What can hang from each mark
q_25: q_3 q_5 q_227 q_711
q_943: q_390
q_711: q_25 q_950
q_390: q_181 q_943
q_181: q_25 q_390
q_3: q_25

Known rows, with every way that one mark hangs from another
(q_3 (q_25 q_5 q_227 (q_711 q_950))): [ -6.1 -16.6 -37.8  -3.1  56.6  14.7  -0.3  12.6  42.4  44.8 -61.4  11.9
  15.8 -20.5 -21.0   9.3 -55.5  17.3 -27.0  13.9  34.7]
(q_181 q_25 q_390): [  5.0  12.0   9.6  -1.4 -29.0   2.4  -3.3   6.6 -17.3  -8.2   6.0  14.2
   8.1  12.5   7.3   5.1  68.4 -10.5  10.2 -28.9   5.0]
(q_711 (q_25 q_5 q_227) q_950): [-11.8   1.4 -32.2  -3.7 -11.0  33.9 -21.6   2.8  33.9   3.6   7.7 -19.1
  24.7  -5.9 -16.3  -1.2 -12.6  35.6 -39.3  23.3  28.5]
(q_943 (q_390 (q_181 (q_25 q_5 q_227)))): [-24.4  88.8  -8.5   0.7 -21.4  17.8 -25.3   8.9   5.2 -10.3  33.9 -14.9
  16.9  56.2  20.3  -8.8 -22.0  -4.1  -2.4  64.4  27.5]
(q_711 q_950): [ 11.9 -42.9 -33.2  -8.1  22.0 -12.1   9.0  25.8  12.5   9.1 -29.4  -8.7
  11.3  -7.3   4.8  19.8 -17.3  22.0 -20.3 -24.4  -6.3]
(q_943 (q_390 (q_181 q_25))): [-14.2  56.9   4.0  -4.6 -14.6 -16.7 -23.6  -1.9 -40.0 -36.4  31.1  -8.2
   1.7  39.1  27.6  -5.8  -2.5  -7.6  15.6  34.7  11.6]
(q_711 q_25): [  6.2   3.0  -1.1  -2.7 -36.5   4.3 -34.2 -30.6 -23.4 -33.7  33.1 -21.4
  10.5 -13.4  -2.0   8.5  32.3  22.8   0.2 -12.3   8.4]
(q_25 q_3 q_5 q_227): [-11.4   8.3 -16.8  -9.7  -1.1   3.3  12.0   3.6  33.5  12.3  19.2 -28.3
  -2.8  19.9  -3.8  30.3   8.2  -2.6 -16.9 -18.1 -51.1]
(q_3 (q_25 q_5 (q_711 q_950))): [ -6.2 -39.4 -49.7   4.8  75.0  -9.8   3.5 -12.6  29.4  25.5 -59.9  34.1
  12.1 -38.5 -14.0  25.0 -53.6  17.9  -4.7  12.1  21.6]
(q_711 (q_25 q_3 q_227)): [-10.7   8.8  14.4 -20.2 -41.0   4.6 -14.6 -16.9 -23.6 -21.4  49.8 -51.6
 -12.3  11.0 -16.2  -5.5  53.4   3.8 -18.0 -30.6 -29.6]
(q_3 q_25): [-10.5   6.7 -41.6  -6.6   7.1 -11.2 -45.4 -25.9  -7.2 -15.7 -12.9 -21.4
   6.5   9.0   5.3  30.4  -8.2  20.8   8.4 -27.3   6.1]
(q_25 q_711): [ 38.2 -34.4  21.5   1.5  14.9  -6.0  24.2   8.0 -12.6  16.0 -27.8  19.7
   5.6 -37.5  -0.2  18.9  10.2  -3.3   2.9 -24.2  -8.6]
(q_181 (q_25 q_5 q_227)): [  3.2  43.7  -8.6  11.5 -19.1  24.6 -26.0   7.0  -1.1   4.6  18.5 -13.8
  20.5  13.3   3.4   3.3   9.2  -1.5 -15.8  35.2   6.0]
(q_25 q_3 q_5 q_227 q_711): [ 14.0 -16.0  13.7  -1.9  23.6   4.4  41.8   8.6  23.8  37.0  -5.6   4.1
  -8.6 -16.4 -15.4  18.9   6.6 -18.2 -12.6 -13.4 -44.3]
(q_25 q_3 q_5 q_227 (q_711 q_950)): [  6.0 -49.1  -5.4  -7.7  56.8  -1.7  56.0  30.7  35.0  50.7 -31.0  10.4
  -7.9 -22.7 -24.7  10.2 -17.3  -9.5 -29.7  -6.9 -37.2]
(q_181 (q_25 q_5 q_711) (q_390 q_943)): [ 29.7 -45.8  38.3  21.9  -1.7  12.0  19.4 -12.5  -4.8  15.8 -33.0  61.9
 -12.0 -36.6  -4.8 -29.6  12.2 -19.6  31.5  -7.6  24.8]
(q_711 (q_25 q_3)): [ -9.6 -11.3   2.5 -13.9 -20.8 -18.5  -9.7 -40.0 -33.2 -37.8  52.7 -31.3
 -15.5 -10.6  -9.6  10.6  51.6   4.4   4.1 -30.2 -39.3]
(q_943 (q_390 q_181)): [-12.6  34.1 -10.2 -15.1 -10.3 -16.9 -10.7   5.3   2.6 -25.1  12.2 -13.2
   4.5  43.7  27.8  18.3 -22.8  12.8  10.8  -1.0   3.3]
(q_711 (q_25 q_5) q_950): [-13.2 -18.4 -42.1   4.5   8.0  10.1 -12.6 -20.8  24.8 -15.9   9.4   3.0
  22.0 -27.1  -7.5  13.1 -10.8  35.5 -16.7  24.5  17.0]
(q_390 (q_181 q_25) q_943): [ 13.9  -8.5  33.7   9.7 -36.9 -23.0 -16.4  -0.8 -42.6 -37.1   1.0 -12.5
 -22.4   7.5  27.0 -40.7 -35.8   1.6  33.4  -3.7  10.7]
(q_711 (q_25 q_227) q_950): [  0.6  -8.5 -11.8 -17.7 -23.6  23.9 -24.1  15.2  -0.7  -1.0   5.1 -37.1
  14.7  -0.4 -17.4 -16.4   9.2  35.2 -40.8  -7.1  28.7]

Rows
[ 15.5 -36.8   2.4   5.1  43.3 -18.4  43.8 -15.0  13.3  17.8  -2.9  28.6
 -12.0 -37.6  -6.6  37.1   5.9 -21.8  11.4 -13.4 -56.0]	(q_25 q_3 q_5 q_711)
[  0.7 -47.4  34.2  -3.6 -23.3 -25.3   9.0 -15.5 -39.7 -13.1   7.7   1.9
 -45.1  10.9  -2.2 -35.3  52.5 -27.7  28.9 -65.1 -32.2]	(q_181 (q_25 q_3) (q_390 q_943))
[  0.8  -5.6 -29.5   9.9  45.7  -3.6 -11.0 -32.9  18.7  10.1 -33.4  28.9
  13.3 -33.5  -5.3  36.4 -27.7   9.1  15.3   8.4  12.7]	(q_3 (q_25 q_5 q_711))
[ 31.0  -3.1  10.8   5.5   8.3  26.7  21.3  19.7  33.6  37.7 -26.0  16.7
  18.9 -24.2  -7.2  20.1  -8.9   3.0 -15.6   5.3   4.6]	(q_25 q_5 q_227 q_711)
[-28.6 -13.2 -27.2 -13.3   2.4   8.0   2.2  -7.4  25.1  -1.1  29.5 -29.1
  -2.6  -2.1 -24.9  -0.9   7.2  15.8 -34.0   4.8 -20.3]	(q_711 (q_25 q_3 q_5 q_227) q_950)
[ 13.2  12.5  42.2   4.9 -54.7   3.4 -21.4  23.1 -31.4 -20.4   1.0 -33.3
 -18.0  27.4  20.0 -58.5 -34.4   0.1  13.0  -1.5  24.9]	(q_390 (q_181 (q_25 q_227)) q_943)
[ 22.3 -35.0 -10.9   1.1  40.6  22.0  36.0  39.8  45.6  53.5 -49.9  20.8
  18.2 -27.8 -13.8   7.5 -35.9  11.0 -37.2  11.1  12.7]	(q_25 q_5 q_227 (q_711 q_950))
[  3.5  14.5 -18.5   0.8  25.7  20.7 -17.4  -9.4  27.2  29.0 -35.4   4.7
  16.8 -12.4 -14.6  21.1 -27.5   9.0  -7.7   7.8  25.1]	(q_3 (q_25 q_5 q_227 q_711))
[-26.7  67.5 -17.8   7.1  -2.4  -5.4 -20.0 -13.1  -3.5 -28.9  36.8  10.4
  12.7  34.4  26.0  10.3 -23.7  -3.6  18.4  65.6  13.4]	(q_943 (q_390 (q_181 (q_25 q_5))))
[ -2.6 -20.6  38.3   1.7 -19.7 -44.5   5.1 -11.8 -51.5 -40.6  21.5 -23.9
 -47.8  11.9  20.0 -40.1 -16.7 -22.4  39.5 -23.3 -37.5]	(q_390 (q_181 (q_25 q_3)) q_943)
[  2.5  24.5  22.5  16.0 -43.7  11.2 -18.2  12.1   4.6 -13.7   4.2 -16.5
  -6.7  20.6  20.3 -41.4 -55.6   2.7  15.3  27.8  23.3]	(q_390 (q_181 (q_25 q_5 q_227)) q_943)
[-41.8  51.0 -12.5   0.7  14.3 -32.2   0.0 -23.6 -13.3 -34.7  55.2  -2.3
 -16.6  39.2  20.1   9.3  -7.6 -24.8  23.5  44.5 -35.5]	(q_943 (q_390 (q_181 (q_25 q_3 q_5))))
[  3.6 -29.2 -18.7 -15.7  44.4   7.0  -2.5  23.1   4.3  41.1 -63.3  -6.5
   5.7 -12.5 -22.9  -5.9 -35.6  17.2 -29.8 -16.7  32.9]	(q_3 (q_25 q_227 (q_711 q_950)))
[ 14.8  23.8  27.0  22.9   6.6  -7.9  26.6   3.9  -3.0  -6.9   0.3  37.8
  10.9 -32.9  12.7   6.6 -25.8 -17.4  25.5  50.5  10.3]	(q_390 (q_181 (q_25 q_5 q_711)))
[ 10.0  52.0  47.3  -9.4 -10.0   9.3   0.9  26.1 -38.6   5.5   6.0   1.9
   2.8  21.9   7.1 -33.0  -2.0 -20.5  -2.6  40.5  33.3]	(q_943 (q_390 (q_181 (q_25 q_227 q_711))))
[-21.3  38.3 -51.9  -4.4   1.5  20.7 -49.8 -14.5  36.9   7.6 -10.8 -26.3
  20.1  25.2  -2.2  30.5 -28.8  26.6 -11.3   2.0  20.1]	(q_3 (q_25 q_5 q_227))
[-20.1 -43.8 -17.5 -16.7  10.1 -23.8   6.4 -18.2 -21.4 -21.8  27.1 -27.6
 -16.4 -16.1 -16.7   0.0  26.2   9.0 -12.2 -24.6 -33.7]	(q_711 (q_25 q_3) q_950)
[  4.4 -21.8   8.1  18.9 -23.4   7.2  -9.0 -17.0   4.2  -3.7 -11.0  29.4
  -8.2   2.2   7.6 -19.5  14.0  -3.7  27.5 -15.7  16.0]	(q_181 (q_25 q_5) (q_390 q_943))
[-24.5   8.6  -6.5   2.4  -0.2 -11.0  22.4 -12.8   7.8  -5.3  30.5  19.0
  -9.1  12.9   1.9  22.4  61.7 -26.4  16.1 -20.1 -43.8]	(q_181 (q_25 q_3 q_5) q_390)
[ 41.2 -36.2  69.8   1.4 -32.6  23.5  14.6  23.0 -30.9  30.7 -37.2  23.1
 -18.0 -10.2 -12.6 -63.4  37.2 -21.0   6.3 -40.5  34.5]	(q_181 (q_25 q_227 q_711) (q_390 q_943))
[ 15.4 -34.9  28.5   4.4 -39.1  -2.9 -12.2  -4.8 -32.0 -10.5 -12.6  14.4
 -18.0   5.6   7.1 -34.9  35.9  -8.9  24.9 -44.9  14.3]	(q_181 q_25 (q_390 q_943))
[ 22.7 -54.9 -21.7  10.7  58.4  -2.1  41.3  17.4  35.2  34.9 -51.0  41.8
  15.9 -47.3  -5.4  24.9 -37.4  10.6 -13.5  11.2   2.6]	(q_25 q_5 (q_711 q_950))
[ 28.7   9.0  53.0  -4.6 -21.0  27.9  21.4  34.9 -17.2  30.5 -19.1  24.3
   8.0  -5.2 -12.3 -19.8  68.5 -19.7  -9.3 -22.1  24.6]	(q_181 (q_25 q_227 q_711) q_390)
[-23.0  28.8   5.6  -4.1 -19.8  11.2  16.8   9.6  18.7  12.4  29.4  -0.1
  -4.7  34.6  -7.7   7.5  66.7 -25.5  -5.3 -19.8 -31.0]	(q_181 (q_25 q_3 q_5 q_227) q_390)
[-30.1  40.7   7.2 -12.1  -1.5 -42.0   0.0 -13.1 -47.6 -38.3  50.3 -20.1
 -24.9  46.8  18.7  -4.8  15.0 -27.7  22.1  15.4 -36.7]	(q_943 (q_390 (q_181 (q_25 q_3))))
[ -8.0  47.6  -4.3  17.6 -15.0  -9.8  -4.6   0.2   8.9 -26.7  25.6   7.4
  16.2   7.4  27.8  15.4 -24.2  -1.5  21.8  43.8   0.0]	(q_390 (q_181 (q_25 q_5)))
